What can hang from each mark
q_228: q_39 q_757 q_850
q_958: q_884
q_757: q_176
q_300: q_519 q_815
q_39: q_9 q_228 q_652
q_652: q_39
q_850: q_228 q_396
q_884: q_519 q_815
q_519: q_300 q_396 q_884
q_815: q_757
q_396: q_652 q_850

Every row comes from one small tree of marks. The marks that hang from a mark follow it in brackets, in the order of their numbers. Every link used is in the known rows. Which tree was each row made from?
(in the rows, 128 means zero)
Known rows
q_519{q_884{q_815{q_757}}}: [142 137 112  96 115  73  94  88 128 127 135 124 145 185 136 159  93 148
 114 124  49 131 106  99 166 122 142 118 104 114 143 110 162 126 132  98
 108 133 121 131 140 143 147 125 152 156 136 128 131 147 114 132  97 121
 144  75 143 127 111]
q_850{q_228{q_757} q_396{q_652}}: [153 140 150 152 127 158 127 157  93 123 137 142  54 102 117 111 126 152
 151 126 145 119 150 138  56 173 160 139 131 131 143 169 150 138 113 105
 147 132 113 146  82 151 132  98  98 162  91 125 151 143 161  97 153 118
 121 129 125 132 180]
q_519{q_300 q_396 q_884}: [114 197  93 109  86 103  72  22 165 152 167  84 125 104 178  87  66 118
  82 116  60 176 112  93 145  79  64 118 108 163 155 129 119 122 216 128
 113 151  54  80 113 145 137  83 143  68 126 107 139 132 119 139 124 140
  51 116 121 147 162]
q_815{q_757{q_176}}: [132  90 135 144 117 149 127  98 185 166  90 137 166 141 133 183 139 176
 119 112 122  97 122 160 133 144  77 122 155 111 106 116 108 120 106 128
 119 117 151 152 137 118 117 153 131 146 173 120 121 112 136 170 124 134
 146 106 129 130 111]
q_228{q_39 q_757{q_176} q_850{q_396}}: [154  63 156 141 180 105 139 186 131  81 140 151 101  84 113 123 149 189
 137 146 252 116 134 167 140 107 158 123 120 130  68 166 158 110 113 116
  93 156 146 125  67 121 142 182  73 107 143 125 101 156 132 100 177 171
 131 174 113 151 116]
q_958{q_884{q_519 q_815{q_757}}}: [189 120 105 120 116  52  97 114  60 120 121 118 150 144 144 158 115 147
 135 158  95 108 103 106 170 150 148 104  90 110 117  95 201 125 104 100
 137  82 173 147 141 143 123 131 137 167 116 117 112 115 126 156  96  91
 172  71 153 149  77]
q_519{q_300{q_815} q_884}: [ 78 211  88 124  56 149 115  47 157 161 169  55 139 154 178 112 104 103
  95 121  47 154  90 114 175  86 109 107 116 136 142 113 147 113 137 133
  93 139  69 133 149 135 135 104 129  70 116 107 124 134 118 129 121 127
  97  60  96 143 161]
q_300{q_519{q_884}}: [104 145 112 113  81 119 111  56 179 118 172 119 161 147 143 107 108 121
 118 106  66 122 101 109 152  98 136  92 129  95 121 132 135 126 150 118
  95 108 110 150 169 128 119 127 137 102 113 150 165 124 106 156 119 110
 128 101  86 126 123]
q_519{q_396{q_850}}: [122 164  89 120 123 153 116  77 160 151 128 128 136 110 140 116 139 133
  99 144 125 127 124 121 161 115  83 127 141 101 150 128  89 131 144 118
 135 115 129 104 104 123 147  80 129  89 115 138 110 141  88 118 145 131
 107 132 128 136 123]
q_850{q_228{q_39 q_757} q_396{q_652}}: [140 130 162 155 146 120 145 180  65 112 127 146  50  93 118 105 131 144
 164 136 184 142 158 139  68 161 178 159 135 143 134 168 166 116 134  84
 159 144 128 142  76 149 116 118 107 168 104 128 132 159 168  89 150 134
 128 128 144 120 174]
q_850{q_228{q_39} q_396}: [146 122 132 139 167 107 106 131  86 101 109 125  85  92 134 109 134 129
 145 116 136 146 145 134  75 162 158 140 154 165 127 125 153 106 114  98
 146 134 125 144 117 165 121 134 104 157 107 120 167 118 142 113 148 129
 149 136 135 118 179]
q_228{q_850}: [137 114 139 115 133 144 142 124 188 104 113 138 183 108 137 143 145 150
 119 126 134 110 102 146 149 109 137 125 134  98 106 147  97 114 105 139
  95 123 141 134 149 103 110 147 102  90 121 155 116 124 110 127 131 144
 136 139 104 162 114]
q_228{q_39 q_757}: [111  98 156 142 147 109 170 147 145 134  91 133 149 125 119 124 128 135
 142 149 191 167 134 149 153  97 129 136 128 108  88 171 146 115 118  82
 123 153 169 130 116 125  81 135 144 125 111 159  93 138 141 117 114 175
 139  97 114 150 111]
q_958{q_884{q_519 q_815{q_757{q_176}}}}: [196  84 119 141 107  58 108 114  88 125 125 128 130 144 137 176 119 165
 137 162 125  92 106 123 172 151 125  99  99 138 108  88 207 118 109 118
 133  74 182 145 128 141 134 154 133 167 144 104 123 111 118 164 115  91
 163  69 154 135  77]
q_884{q_519{q_396} q_815{q_757}}: [192 136  84  96 124  54  80  82  86 115 136 126 127 129 165 137  79 146
 141 165 122 128 120  82 156 122 101 102  83 140 139  95 182 154 142 121
 120  97 138 119  97 169 158 111 144 147 140  95 154 133 131 124 117 104
 128  98 146 134  96]
q_958{q_884{q_519 q_815}}: [192 127 116 134 115  49 111 118  82 115 132 112 136 127 135 131 105 111
 137 176 106 130 102 107 172 129 152 105  96 144 125 110 204 121 108 123
 135  83 174 127 149 148 110 111 133 147  94 122 132 114  90 134 114  91
 147  58 124 149  97]
q_39{q_228}: [124 117 133 109 136 156 123 137 172 133  95 133 184 135 129 160 130  99
 105 114  87 156 136 156 110 143 110 139 147 132 101 123 101 129 119 132
 140 113 154 140 155 125 105 113 140 141 129 131 143 116 114 141  94 120
 145 118  92 108 107]
q_300{q_519 q_815{q_757}}: [ 89 136  81 130  73 182 135  72 156 141 142 108 201 181 173 143 157 145
 130 130 105  89  81 126 162 130 107 106 114  57 110 111 131 134  70 133
  98  81 133 200 134 121 130 150 123 117 131 119 121 123 147 143 110 109
 161 101  97 136 108]
q_228{q_39{q_652} q_757 q_850}: [127  99 161 112 165 148 192 188 129  82 106 161 161 131 140 106 157 140
 148 162 217 145 139 155 165  83 164 117 117  89  55 153 112 108 131 106
  84 157 151 121 125 111 124 199 122  98 154 167  61 158 160  92 119 158
 129 157 121 159  80]
q_300{q_815}: [ 99 152 101 144  95 172 149  89 177 156 113  89 172 147 160 139 146 116
 114 142 119 132  94 140 156 117 117 127 132 119 121 124 132 121  63 143
 109 108 139 159 148 125 111 116 123 107 107 126 128 130 113 114 128 141
 127  66  81 143 132]
q_396{q_850{q_228{q_39}}}: [121 147 125 137 130 147 174 141 112 114 103 138 115 119 120 125 147 120
 140 136 140 125 129 129 131 146 160 131 171 109 138 124 130 102 139  73
 151 108 140 149 131 129 122 112 137 125 101 162 128 137 117 125 139 110
 162 118 155 110 163]
q_884{q_519{q_300 q_396}}: [152 182  91 115  98 101  89  56 124 148 149  88 115  80 174  88  70 108
 124 151 103 154 126  93 134  87  67  91 119 163 144 120 138 135 193 135
 130 117  91  93 104 158 130  90 129  76 131  89 151 116 130 147 139 114
  79 112 120 158 134]
q_300{q_519{q_396{q_652{q_39}} q_884}}: [ 66 165 120 136  68 101 124  64 179 128 194 127 130 125 133  82  93 107
 112  89 107 122 105  67 123 106 117 140 114 146 163 142  98 147 172 164
 139 147  80 107 149 129 132 111 146  93 137 140 165 137 120 146 135 118
  68 153 127  86 139]
q_519{q_300 q_396{q_850} q_884{q_815}}: [117 209  63  92  92  92  79  42 110 132 195 101  82 134 138  89  68 113
  95 155  60 162 106  69 200  85  92 111  86 136 184 109 145 129 212 117
 120 133  62  52  79 156 183  50 152  81 118  98 118 165  79 120 138 107
  64 112 153 131 158]
q_652{q_39{q_228{q_757}}}: [ 95  86 153 138 156 132 183 193 180 119 100 142 161 147  98 139 126  96
 112 109 146 139 138 125 117 137 109 143 132 144  92 166 112 150  86 113
 152 175 151 125 143 130 128 135 145 145 130 151 136 116 163 151  85 159
 134 144 104 106 101]
q_300{q_519}: [106 116 116 132  97 152 130  76 182 137 134 132 180 136 130 116 136 125
 143 124 105 115 109 124 137 118 114 100 134  84 105 142 110 134 110 133
 112  90 140 151 147 130  99 130 125 117 119 137 151 104 108 154 127 112
 137 117  95 138 118]
q_519{q_396 q_884}: [128 175  96 107 108  95  77  45 181 133 152 108 137 110 163 106  85 132
  86 119  86 160 109 107 135  88 101 128 128 158 144 127 124 128 177 124
 112 141  95 104 131 139 138 102 143  81 115 134 153 138 108 119 126 147
  82 102  99 132 128]
q_652{q_39{q_9 q_228}}: [ 91  72 149 136 172 136 147 192 159 143  82 126 172 170  79 155 143  69
 123  85 108 140 149 140  95 141  96 149 158 164 123 111  87 154  93 157
 154 160 154 124 181 111 114 151 164 150 144 142 155  77 142 165  86 154
 164 161 119  95 111]
q_39{q_9 q_228{q_850{q_396{q_652}}}}: [149 111 151  90 173 164  86 221  87 108 137 146 125 127  92 156 168 120
 128  98 127 114 162 164  77 153 162 153 126 127 134 111  88 146 139 189
 130 117 127 128 123  85 127 133  96 139 127 106 126 136 119 109 128 134
 161 217 118 118 115]
q_396{q_652{q_39} q_850{q_228}}: [ 86 162 152 164  98 178 203 159 132 142 117 138  93 128  87 130 150 106
 139 103 121  85 126 101 101 175 149 148 166 120 183 142  89 129 108 119
 186 136 120 136 161 113 132  93 132 148 112 167 137 128 127 146 150 103
 134 139 171  79 178]
q_958{q_884{q_519}}: [171 138 122 140 110  90 109 103 113 132 116  98 154 104 146 136 125 124
 115 145 101 118 113 131 147 126 130 100 128 130 109 117 163 115 120 108
 138  83 170 150 172 123  93 129 125 113  97 142 126  97 114 153 112 105
 153  73 112 156  86]
q_228{q_39{q_9} q_850}: [126  83 156 123 174 109 149 180 131 116  92 139 175 139 107 138 154 128
 154 126 182 143 128 167 152  87 155 132 146 112 106 113 110 111 132 133
  89 140 160 125 145  86  84 181 134  98 117 161  92 112 123 118 125 173
 169 163 139 159 113]
q_39{q_228{q_757} q_652}: [122 108 134 102 157 195 160 171 145 121  94 151 162 160 132 132 143  98
 114 143 131 155 167 157 107 135 110 124 114 109  69 134 101 136 127 119
 123 128 147 132 139 128 135 148 150 152 156 132 113 131 163 115  86 123
 130 133  93 119  76]
q_228{q_850{q_396}}: [157 121 119 106 161 135  89 134 142  91 134 130 138  87 132 129 153 160
 112 114 134 112 123 140 121 132 148 124 124 109 111 145 114 125  91 141
 100 134 119 130 115 123 141 141  65 108 120 114 126 127 102 110 163 149
 137 177 100 162 124]
q_396{q_652 q_850}: [103 171 140 131 100 195 153 128 131 178 116 133 125 133 100 151 164 128
 120 135 106 103 137 134 145 141 131 139 149  66 160 140  86 128 134 131
 161 101 144 124 138  93 105  67 126 129 123 153  85 152  78 132 142 106
 140 105 135 110 131]

Write each row's tree
[104  50 158 126 186 128 181 251 163  87 106 147 173 161  84 137 147 102
 129 106 190 116 139 149 121 119 139 137 130 131  90 149 105 155  94 136
 115 171 151 128 142  93 134 184 129 114 124 167 111 103 175 145  87 183
 162 211 118 139  94]	q_652{q_39{q_9 q_228{q_757 q_850}}}
[109 162  82 106  86 104  78  21 184 115 192 119 155 121 164  83  87 124
 104 116  92 137  96  93 140  87 111 109 113 128 136 128 127 142 181 131
  95 106  89 122 130 140 136 112 137  72 114 125 166 133 112 130 131 120
  85 129  92 129 125]	q_300{q_519{q_396 q_884}}
[111  94 150 131 189 151 150 158 102 157  70 137 150 168 108 125 160  92
 156 132 147 168 171 167 129 102 118 124 148 114  99  95  94 122 137 137
 112 140 154 118 172 119  93 178 173 145 162 145  98 103 129 117 102 143
 155 128 137 134  99]	q_228{q_39{q_9 q_652}}
[120 111 152 171 162 142 126 184  91 148 116 129  57 127  73 124 143 107
 155  81 119 111 162 117  38 184 144 149 161 177 188 123 107 147  89 158
 169 167 107 134 148 137 133 133 120 178 117 125 175  95 158 129 149 135
 142 176 160 101 192]	q_850{q_228 q_396{q_652{q_39{q_9}}}}
[126 129 145 134 148 150 175 133 108 114  77 144 128 128 146 111 137 103
 156 133 132 151 155 143  94 142 150 131 159 143 104 115 110  98 132 107
 130 123 129 143 164 148 120 168 155 157 148 148 143 120 155 110 111 108
 128 115 145 112 143]	q_850{q_228{q_39{q_652}}}
[106 127 155 152 144 136 127 148 130 157 122 122  97 104  93 134 152 128
 119  88 120 120 136 113  87 164 124 157 137 144 155 159  91 150  80 171
 169 175 122 117 148 130 125 105 104 166 146 120 139 118 112 131 159 136
 113 153 134  98 149]	q_850{q_396{q_652{q_39}}}
[ 87 133 156 168 128 177 192 192 107 158 112 135  85 162  63 137 158  97
 159  99 127  81 149 122  94 164 141 141 179 124 198 117  89 146 108 128
 171 137 129 138 162 101 128 115 152 156 105 163 134 109 135 146 135 115
 160 158 186  94 175]	q_396{q_652{q_39{q_9}} q_850{q_228}}
[117 121 159 141 151 141 137 178 133 106 141 136 107  86 100 130 159 148
 118  92 154  87 129 113 109 147 160 153 124 132 143 164  87 137  82 183
 141 171 114 117 142 106 141 132  74 134 146 131 122 137 115 121 163 145
 119 204 135 118 139]	q_228{q_850{q_396{q_652{q_39}}}}
[149 141 145 116 142 157  99 153 120 110 145 143 116  85 122 135 155 159
 121 122 134 106 127 142 107 135 162 142 124 107 136 150  97 123 116 168
 125 125 117 128 117 104 125 118  72 122 127 117 113 146 100 104 171 128
 126 174 113 142 133]	q_228{q_850{q_396{q_652}}}
[133 177  78  85  93  57  54  32 117 134 163 104 123 145 171 112  57 142
  99 129  45 167 111  69 165  93  77 120  77 144 159 102 153 127 205 116
 114 150  56  76  78 166 162  93 165 117 145  86 128 148 137 142 106 124
  70 103 164 149 150]	q_519{q_300 q_396 q_884{q_815{q_757}}}
[138 116 161 149 165 129 112 178  42 139 108 142  63 124  94 124 143 111
 171 113 144 147 170 154  52 160 166 157 160 158 162 114 134 125 139 129
 157 129 123 139 120 131 100 128 126 177 106 117 147 126 145 103 147 127
 158 150 162 114 192]	q_850{q_228{q_39{q_9}} q_396{q_652}}
[187  90 123 123 117  79 115 118 107 128 121 138 120 152 129 176  98 160
 158 159 130  92 119 116 164 136 119  87 105 141 118  95 192 136 108 124
 119  90 162 143 123 157 145 140 134 176 171  95 152 120 115 152 134  92
 159  72 140 109  90]	q_884{q_519 q_815{q_757{q_176}}}
[ 87 141 146 155 114 126 153 105 175 162 111 125 135  96 128 121 125 117
 118 113 140 141 122  93 108 126  85 171 132 165 164 153  77 147 127 172
 167 166 114  96 140 126 114  93 143 122 143 141 136 127 123 128 140 155
  62 147 138 109 141]	q_519{q_396{q_652{q_39}}}
[156  80 149 170 165 110 134 166 116 104 126 146  58  93 115 112 127 166
 155 140 216 128 150 159  82 157 147 129 143 171  99 155 186 114 110  84
 129 140 139 138  68 163 141 161 101 153 123 115 158 137 166 113 166 144
 129 126 125 121 168]	q_850{q_228{q_39 q_757{q_176}} q_396}
[165 103 127 119 166 133 109 163 135  85 147 140 121  96 122 115 146 174
 123 139 185 111 125 144 129 113 151 109 108  97  95 177 139 137  92 114
  89 156 129 129  80 127 148 145  66 100 104 127 105 139 138 101 152 170
 139 173  97 181 116]	q_228{q_757 q_850{q_396}}
[ 85 109  88 148  59 189 146  68 193 151 152 123 185 175 166 151 163 162
 133 128 141  69  81 144 161 138  93 105 121  81 102 104 141 130  70 154
  91  75 137 193 123 125 139 164 115 118 162 103 138 114 143 157 133 104
 145  95  94 124 111]	q_300{q_519 q_815{q_757{q_176}}}
[124 201 101 100  90 103 105  81 107 141 188 133  74 140 123 121  90 123
 109 154  93 138 109  82 183 109 146 150  97 124 201 120 140 139 192 133
 143 115  91  73  96 127 156  46 155 116 106 130 118 192  53  92 148 103
  85 107 151  98 138]	q_519{q_396{q_652 q_850} q_884{q_815}}
[ 96  29 162 161 175 142 181 223 184 150  99 147 136 174  65 153 141 103
 136 104 191 120 157 166 103 133  82 135 145 167  93 133 119 156  88 144
 132 169 163 124 135 114 129 173 159 143 155 140 146  86 158 163 104 172
 142 158 113 105 102]	q_652{q_39{q_9 q_228{q_757{q_176}}}}
[122  99 134 101 180 199 130 176 120 149  77 147 171 186 107 148 157  73
 127 117  93 156 183 171  93 134 100 125 145 126 102  82  73 146 131 156
 121 115 141 126 178 115 122 161 167 155 167 123 132  93 136 128  79 117
 156 148 109 111  91]	q_39{q_9 q_228 q_652}
[152 153 141 142 119 163 103 130 100 134 126 131  69  98 130 131 132 137
 140 111  98 113 146 132  43 183 151 147 150 151 166 139 126 123 116 132
 156 113 107 149 121 146 126  98  98 172 106 109 162 133 129 108 157 101
 123 130 131 113 183]	q_850{q_228 q_396{q_652}}
[ 70 215  31 108  53 164 108  26 160 123 230  92 136 158 173  81 122 116
  83 145 110  97  76  90 206  86 127 104 101  88 154 102 135 139 147 127
  86  84  80 146 109 121 181  95 124  41  92 124 135 165  89 104 141 106
 112 114  88 113 126]	q_300{q_519{q_396{q_850} q_884} q_815}
[126 189  80 151  63 123 123  76 100 164 154  46 141 116 190 112 123  98
 110 160  85 128  83 120 185 108 110  92 109 137 117 106 183 107 121 135
 124  82 122 155 143 127 114 114 109  76  97  94 106 106 125 144 115 102
 128  59 108 167 126]	q_958{q_884{q_519{q_300{q_815}}}}
[106 191 122 129  80 153 113  60 155 183 132 113 128  82 156 107 101 121
 120 132  98 168 130 110 121 103  58 156 118 142 163 140  83 125 203 168
 151 131  83  77  97 128  96  63 139  99 141  98 111 139 123 130 139 124
  44 123 139 147 170]	q_519{q_300 q_396{q_652}}
[128  99 128 105 185 130 113 199 143  67 137 136 143  98 110 141 155 118
  91  83 134 108 136 123  97 159 142 140 127 158 101 137  92 143  77 173
 138 168 121 122 142 114 165 154  74 129 145 119 149 111 130 137 130 147
 141 225 110  99 113]	q_652{q_39{q_228{q_850{q_396}}}}
[108 170 153 139 108 167 188 154  86 131 106 151  95 121 115 134 151 124
 153 136 140 119 138 136 119 154 177 149 166 108 165 130 115 103 160  92
 178 101 134 146 133 109 106  88 141 142 105 165 110 161 112 119 141  95
 149 114 172  86 170]	q_396{q_652 q_850{q_228{q_39}}}
[ 82  97 174 141 147 156 162 208 139 162  89 137 150 166  73 167 146  75
 132  81 111 140 161 139  83 152 111 168 154 159 146 120  71 152 111 185
 175 160 146 125 184  90  97 120 164 170 141 142 139 104 133 156  88 137
 146 154 135  81 122]	q_396{q_652{q_39{q_9 q_228}}}
[154 102 117 132 123  78 107 100 101 134  98 126 181 160 137 166 139 151
 119 147  86 130  96 123 167 156 120 138 102  93 117 115 155 111  94 110
 141 105 171 134 134 134 116 128 148 170 116 127  84 115 125 150  88 121
 150  88 157 157  97]	q_958{q_884{q_815{q_757}}}
[153 106 139 146 174 108 130 162  82  88 123 138  69  97 130  94 128 146
 151 136 183 147 150 141  80 150 159 129 135 148 106 160 180 114 112  68
 133 146 137 143  79 170 130 144 107 153  97 131 143 137 174 103 146 147
 145 129 131 137 168]	q_850{q_228{q_39 q_757} q_396}
[115  96 167 141 172 139 125 204 109 127 132 136 101 122  72 133 169 133
 135  87 154  91 149 134  98 135 157 147 137 134 152 136  84 159  87 190
 133 181 121 113 145  89 137 159  92 135 136 126 116 113 125 122 157 163
 144 222 142 134 139]	q_228{q_850{q_396{q_652{q_39{q_9}}}}}
[157 158 113 137  91  97 101  83 101 152 136  81 140  94 159 112 106 110
 114 144  78 136 112 121 157 113 105  83 118 128 116 120 158 103 160 118
 145  95 129 124 149 132  95 112 125  98 111 110 106  94 127 175 109  94
 123  83 129 170 118]	q_958{q_884{q_519{q_300}}}
[134  86 164 159 151 153 206 160 138 116  93 169  98 127 133 107 133 138
 173 158 211 132 157 165 102 136 137 119 146 151  74 131 147 104 132  91
 118 130 139 142 120 154 128 193 147 149 163 148 134 130 180 106 129 128
 112 110 132 118 138]	q_850{q_228{q_39{q_652} q_757{q_176}}}
[152 150  86  88 117  49  65  53 128 117 154 126 139 155 162 133  72 153
 103 136  79 150 103  86 160 110 106 135  85 143 158 103 161 134 163 110
 105 136 101 100 103 155 165 111 156 133 138 110 142 153 125 123 109 134
 103 100 145 133 117]	q_519{q_396 q_884{q_815{q_757}}}
[125  86 149 108 188 151 163 190 106 108  84 148 166 153 115 123 169 116
 158 137 179 145 158 166 148  88 150 124 139 101  88 101  86 114 135 149
  79 136 148 121 168  93 113 214 141 115 158 154  83 117 133 101 117 154
 162 181 139 151  93]	q_228{q_39{q_9 q_652} q_850}
[193 110  94 120 119  58  89  85 114 122 147 135 110 122 154 148  77 163
 141 164 154 102 117 104 159 127  93 105  90 170 134  88 188 145 141 142
 114  93 137 114  85 170 171 131 144 150 167  79 168 127 122 136 140 104
 114  97 147 122  92]	q_884{q_519{q_396} q_815{q_757{q_176}}}
[124 159 106  98  88  83  85  64 112 142 150 100 136 170 148 136  77 137
 109 124  23 152 109  90 174 106 103 109  92 117 143 102 157 120 170 104
 109 142  80 100 122 151 152 105 153 140 148 100 118 140 134 162  96 111
 117  84 163 137 149]	q_519{q_300 q_884{q_815{q_757}}}
[136 112 170 127 156 123 141 197  79  88 142 153  97  87 113 117 152 168
 144 145 222 133 145 155 128 116 189 149 105 100 101 183 136 123 134 122
 125 153 136 125  74 101 111 140  78 121 122 138  73 179 138  83 155 160
 134 177 130 148 127]	q_228{q_39 q_757 q_850{q_396{q_652}}}
[140  79 144  86 190 189 161 235 128  93 106 167 168 182 110 136 155 107
 140 140 172 124 169 180 120 107 140 111 115  96  68 117  91 140 135 143
  86 130 147 130 134  92 143 200 138 119 150 143  97 118 170 107  88 145
 159 197 108 150  65]	q_39{q_9 q_228{q_757 q_850} q_652}
[142 143 155 144 135 128 120 152  65 122 115 134  66  88 122 119 135 131
 149 119 139 148 151 137  59 167 174 163 153 159 152 138 137 108 136 121
 170 128 121 148 115 140 106 108 107 177 114 122 147 148 138 102 157 112
 129 131 152  97 187]	q_850{q_228{q_39} q_396{q_652}}
[136  75 160 170 131 111 194 151 156 112 101 153 104 106 122 119 114 154
 163 146 215 133 129 162 109 134 140 128 159 156  99 151 169 102 122  76
 128 133 152 148 102 144 112 168 141 136 128 150 141 129 167 124 135 146
 123  93 133 125 151]	q_850{q_228{q_39 q_757{q_176}}}
[109 221 112 103  81 147 103  71 134 152 171 118  98 120 133 115 110 130
  87 129  87 120 124 103 159 103 125 144 130 110 191 124  99 134 207 124
 142 120  88  99 119 103 146  52 142  86 115 146 113 179  73 111 146 118
  92 119 137 101 135]	q_519{q_396{q_652 q_850} q_884}
